Each row comes from the steps of one walk. Every step used is in the known rows, and no mark comes twice. Write the walk behind each row, first mark first.
Known rows
Y, U, P, C: 26 196 -140 468 141 7 -69 -107 150 181 171 -209 -329 -145 76 -20 332 26
 -175 -181 53 -78 109 82 102 -159 39 -16 125 32 91
P, U: -46 216 -191 380 24 76 -28 5 -50 134 82 104 67 126 -60 -261 117 17 80 27
 60 46 133 -29 85 14 -28 5 269 -82 108
P, U, Y, C: -209 369 -134 615 49 -103 -82 -21 118 97 40 -12 231 0 103 -284 -40 -50
 109 -306 3 -18 104 -61 -55 -130 70 -75 399 -48 26
L, C, H, A, J, D, K: 111 136 11 153 113 -117 -57 186 -304 156 24 45 46 -169 -297 220 164 -181
 -188 -495 124 -303 -39 -532 2 209 75 447 -133 -91 36
C, H: -32 195 -140 74 -226 226 40 -40 110 155 22 84 204 0 -309 -111 137 94 3
 -156 59 -63 -4 -81 15 -27 -115 44 102 -193 -55
H, A, J, D, K, C: 340 -18 177 232 255 -29 -51 419 -278 18 69 9 -141 -184 -248 353 134 -289
 -101 -568 -6 -124 88 -372 -39 218 74 455 -197 -138 4
C, L: 143 49 -64 287 -208 126 183 200 50 129 -4 85 245 108 -142 -52 1 -3 -121
 122 -19 -13 201 153 -111 -2 -254 31 111 -49 8
D, K, C, F: 144 -17 171 227 183 219 79 282 -120 -43 -42 -195 -189 -63 -189 244 -88
 -131 -44 -394 -86 -31 28 -175 11 105 -83 308 -63 -299 -42
Z, L, C, H, A: -66 304 -87 140 -170 -165 110 -170 -149 130 -19 150 93 -380 -355 55 424
 142 -266 -158 214 -159 78 -177 11 56 -126 371 109 -210 100
Z, L, C, H, A, J, D: 89 401 -85 109 -66 -174 -22 36 -381 203 -21 247 34 -442 -438 271 395
 -134 -397 -184 176 -170 46 -301 96 117 -154 585 -20 -95 87
L, C, P, U, Y: -251 368 -220 356 135 -20 -45 -283 -230 100 -44 -103 -27 -117 59 -364
 163 -5 -130 37 102 -98 -97 -200 19 19 264 157 541 75 104
A, J: 82 134 -30 162 44 78 11 164 30 190 24 268 17 47 -129 60 144 -184 -71 -1
 15 134 185 -78 136 0 -130 171 -151 -84 -11
J, A, H: -98 248 -51 69 -138 157 -89 59 -39 40 111 -19 178 2 -208 -78 233 -125 7
 -21 137 70 123 18 188 80 -169 11 -40 -118 -89
L, C, F: -106 148 27 192 152 8 46 -196 -255 71 -49 -91 4 56 -204 73 37 76 -120 73
 66 -52 -88 -119 91 24 -236 336 37 -59 34
H, A, J: 132 26 -29 161 107 -75 24 157 -66 163 94 346 80 46 -206 88 290 -69 -48
 -128 129 -22 147 -231 173 117 -124 195 -178 -82 80
U, P, C, H, A, J, D: 146 199 -270 130 85 -11 -269 51 -119 398 151 47 -169 -213 -386 281 510
 -100 -327 -432 155 -353 -138 -392 260 88 -3 120 -7 -49 70
D, K: 78 -73 -40 263 40 90 102 243 85 -6 129 -57 16 -13 -14 -39 -28 -69 -33
 -227 -58 62 287 -79 -104 11 0 40 -134 -192 -38
L, C: -97 178 51 240 67 -79 32 -248 -73 80 -12 -78 15 -1 -84 -53 128 111 -65
 36 67 38 71 -51 -100 -20 -59 242 78 -7 -7
H, A, J, D, K: 298 -70 -59 250 203 -72 -13 442 -236 39 197 142 43 -66 -198 198 108 -242
 -154 -371 17 -118 190 -343 50 176 -13 286 -294 -47 40
Z, L: 64 188 -143 241 -128 31 118 109 11 31 49 177 5 -265 -163 -2 213 -22 -228
 92 10 175 359 160 14 -90 -236 179 -23 -175 27
P, C, H, A, J, D: 31 211 -158 101 141 -70 -148 67 -277 335 39 125 59 -119 -385 293 410
 -129 -169 -436 130 -186 -59 -406 74 76 -163 280 146 -41 -15
K, D, J, A, H: -42 247 -193 155 142 188 -69 27 -19 81 -59 41 174 -10 -129 -27 342 -345
 -35 -333 -22 -57 -138 -37 194 277 -73 191 -241 -70 -30
K, D, J, A: 123 75 -118 204 224 63 61 -106 -137 -26 -74 105 182 50 -138 -12 281 -84
 -57 -350 -173 -34 -62 -28 75 200 -117 283 -288 34 -12
J, D, K, C, Y, U, P: 330 163 30 409 211 91 -194 312 9 36 282 -537 -348 -377 64 -98 19 -195
 -131 -529 -287 -457 -61 -74 27 -56 192 172 17 64 72
C, P, U, Y: -125 275 -339 304 17 150 -29 -49 -96 82 50 22 54 -71 3 -402 145 -36 -66
 1 77 -69 -8 -129 90 -2 208 -45 477 25 87
Y, C, H, A, J: 91 312 80 108 -68 -37 33 119 -7 314 2 261 171 -31 -292 187 202 -128 -9
 -545 108 -193 -113 -339 101 22 -148 121 -90 -358 0
L, C, H, A, J, D: 42 285 -13 96 29 -107 -101 -82 -345 220 -8 140 130 -115 -414 169 295 -47
 -172 -277 199 -275 -172 -424 76 160 -48 455 4 6 28
D, J, A, H: -67 211 -70 28 47 74 55 124 41 102 -8 128 58 -118 -186 -15 386 -341 12
 -202 200 115 70 -83 286 190 -125 75 -143 -50 -60
H, A, J, D: 228 64 -82 176 119 -65 -66 169 -272 100 171 254 133 -16 -314 142 245
 -102 -108 -154 113 -83 58 -247 125 132 -159 296 -164 42 50
Y, C, H: -22 347 38 151 -206 126 60 -32 111 199 0 -46 203 -9 -222 -24 31 15 25
 -427 12 -85 -105 -99 -74 -126 -164 11 83 -342 -106
H, A, J, D, K, C, P, U: 360 202 -9 177 324 111 -23 404 -586 130 65 -29 -340 -181 -212 155 222
 -405 -190 -548 24 -263 -132 -518 93 292 268 388 158 -249 165

Which walk is each row?
-135 140 -191 173 285 -121 -145 -52 10 324 104 -243 -22 -94 54 -82 201
 -53 -63 -137 -198 -94 111 -81 -41 -183 -265 -28 340 69 -32 : P, C, Y
2 95 -199 271 123 25 -139 -110 139 271 141 -179 -279 -93 -50 71 321 36
 -227 -115 29 -38 96 -16 96 -89 -9 -103 84 -55 32 : U, P, C
203 247 77 45 -24 98 -104 110 -265 187 -48 156 37 -195 -528 270 301 -114
 -39 -520 113 -242 -203 -398 68 196 -30 472 27 -157 -43 : K, C, H, A, J, D
310 32 94 167 390 -123 -171 479 -259 165 148 -150 -101 -258 -136 172 91
 -350 -87 -590 -223 -344 12 -432 0 175 -10 376 -81 -40 15 : H, A, J, D, K, C, Y
168 213 82 -38 28 303 111 -83 -210 74 -33 -174 -255 -151 -243 40 201 -62
 -122 -196 -13 -24 -170 -115 -53 33 33 242 193 -233 -46 : K, C, P
19 203 -73 327 102 -2 8 57 75 114 195 -139 104 -69 90 -345 82 -5 76 -77
 -181 -175 73 78 45 -184 -178 85 165 118 67 : C, Y, U
69 168 -23 348 27 -104 -100 380 -33 107 86 52 289 -254 -179 159 0 -285
 -99 -846 10 -305 2 -489 -62 43 98 170 -68 -126 -80 : U, Y, C, H, A, J, D, K
74 244 -157 384 181 193 -88 195 -320 -67 32 -311 -175 -269 -53 -167 -4
 -254 -130 -460 -67 -170 -59 -285 -125 112 394 244 465 -26 20 : J, D, K, C, P, U, Y
171 -10 -91 299 69 104 1 275 -135 -78 215 -152 55 -54 -117 6 -61 -100
 -98 -260 -69 -30 212 -104 -129 44 -32 150 -103 -40 -54 : J, D, K
159 222 108 338 -175 31 207 183 52 180 -3 -38 246 95 -79 38 -111 -84
 -110 -151 -69 -54 98 119 -208 -102 -328 -5 127 -195 -26 : Y, C, L
131 194 -158 349 48 46 -123 55 232 190 300 -207 -121 -169 90 -353 170 10
 -74 -62 -167 -337 2 90 236 -162 -14 -92 29 115 176 : C, Y, U, P
-11 92 -249 150 -24 13 -121 -147 109 352 134 -74 -126 -171 -291 94 499
 178 -189 -387 183 -314 -80 -279 171 30 14 -102 134 -150 81 : U, P, C, H, A
132 175 -123 536 -27 52 67 102 145 242 83 -172 -195 -91 85 21 239 -37
 -285 -77 10 -170 151 206 7 -134 -81 -37 245 56 130 : Y, U, P, C, L
172 189 -81 182 59 78 -82 191 -196 132 96 177 79 7 -228 104 103 -213
 -143 -31 -13 60 99 -100 85 18 -155 279 -133 31 -42 : A, J, D
-213 485 -289 360 40 -89 30 -157 -270 77 -67 13 -128 -444 7 -281 279
 -116 -367 124 84 -6 114 -75 39 -30 179 273 516 -4 163 : Z, L, C, P, U, Y
124 14 134 148 -29 122 83 181 17 71 -8 -72 -9 -199 -316 154 164 19 64
 -694 68 -235 -8 -368 -101 170 110 214 32 -353 -40 : D, K, C, H, A
-223 208 -293 552 21 -23 -99 -31 124 39 25 108 210 7 47 -386 70 38 86
 -24 56 33 202 -32 32 -36 119 -25 402 101 59 : P, U, Y
-89 348 -131 287 69 196 -56 -77 -132 67 -80 -92 -140 -186 -42 -266 160
 -85 -18 -220 21 -49 -117 -163 -6 48 300 147 584 -62 49 : K, C, P, U, Y
-93 340 -93 691 -125 -66 60 171 114 149 -66 20 356 60 95 -257 -152 -112
 -22 -171 -32 -98 138 70 -152 -98 -59 -100 506 -38 63 : P, U, Y, C, L
68 106 125 136 89 213 35 -1 -149 26 -98 -92 -94 -35 -309 178 40 4 -12
 -167 -33 3 -121 -74 73 47 -219 335 68 -199 -40 : K, C, F
442 49 107 9 263 132 41 368 -483 51 77 -75 -311 -257 -289 323 201 -362
 -261 -549 -12 -217 -120 -468 17 253 154 451 -122 -233 35 : H, A, J, D, K, C, P
74 249 -137 291 85 -41 -114 50 96 371 100 105 -270 -222 -154 176 551 -62
 -196 -473 189 -310 -57 -256 319 -24 88 77 30 -105 157 : Y, U, P, C, H, A, J
-80 391 -146 177 147 62 41 -260 -400 188 -18 -118 -189 12 -40 -237 227
 -27 -144 78 97 -107 -149 -204 67 48 120 177 417 -109 146 : L, C, P, U
170 156 -85 431 -81 140 -2 -1 206 49 233 -66 -164 -95 2 -185 200 83 -94
 -60 64 -116 68 128 184 -97 83 -7 -84 -7 143 : Y, U, P
231 34 -95 109 -9 65 -32 411 -175 142 117 183 142 -123 -355 196 155 -229
 -121 -529 61 -264 50 -450 78 192 11 251 -202 -178 3 : C, H, A, J, D, K
-65 475 -174 455 14 -134 -214 144 -148 236 36 214 341 -113 -231 -69 134
 -186 12 -616 140 -312 -145 -435 110 40 92 139 326 -48 79 : P, U, Y, C, H, A, J, D
-202 332 -140 552 125 -31 -54 30 -56 68 -17 -25 210 47 -20 -160 -124 -65
 63 -273 -4 -89 -69 -130 125 -97 -108 8 369 -96 70 : P, U, Y, C, F
-206 335 -57 295 -207 49 -28 -67 269 110 -30 -24 357 -140 -119 -144 -9
 20 42 -483 6 -95 -31 -112 -113 -159 -15 -23 229 -142 -148 : U, Y, C, H
-33 125 -264 193 247 -75 -270 -53 158 391 216 -317 -246 -176 55 -89 289
 -42 -214 -117 -190 -254 46 -56 133 -165 -98 -179 192 54 52 : U, P, C, Y
-103 239 -109 360 313 -149 -70 -39 10 237 134 -291 -71 -152 185 -181 200
 -50 -12 -196 -181 -139 113 24 -25 -246 -222 74 380 144 31 : P, C, Y, U
-23 200 -105 367 163 187 4 190 -90 -7 -44 -221 -218 -239 48 -201 40 -227
 -65 -423 -64 -78 10 -278 -70 84 415 126 451 -153 33 : D, K, C, P, U, Y
130 293 -97 322 267 176 -143 393 -344 74 -36 -93 -252 -283 -40 4 34 -508
 -193 -467 -89 -120 -40 -389 31 138 410 335 316 -54 34 : A, J, D, K, C, P, U, Y
394 97 191 296 47 145 76 621 -172 104 -81 -28 -66 -103 -156 351 -105
 -441 -259 -348 -151 -64 178 -110 -174 130 -51 423 -46 -133 -57 : A, J, D, K, C, L
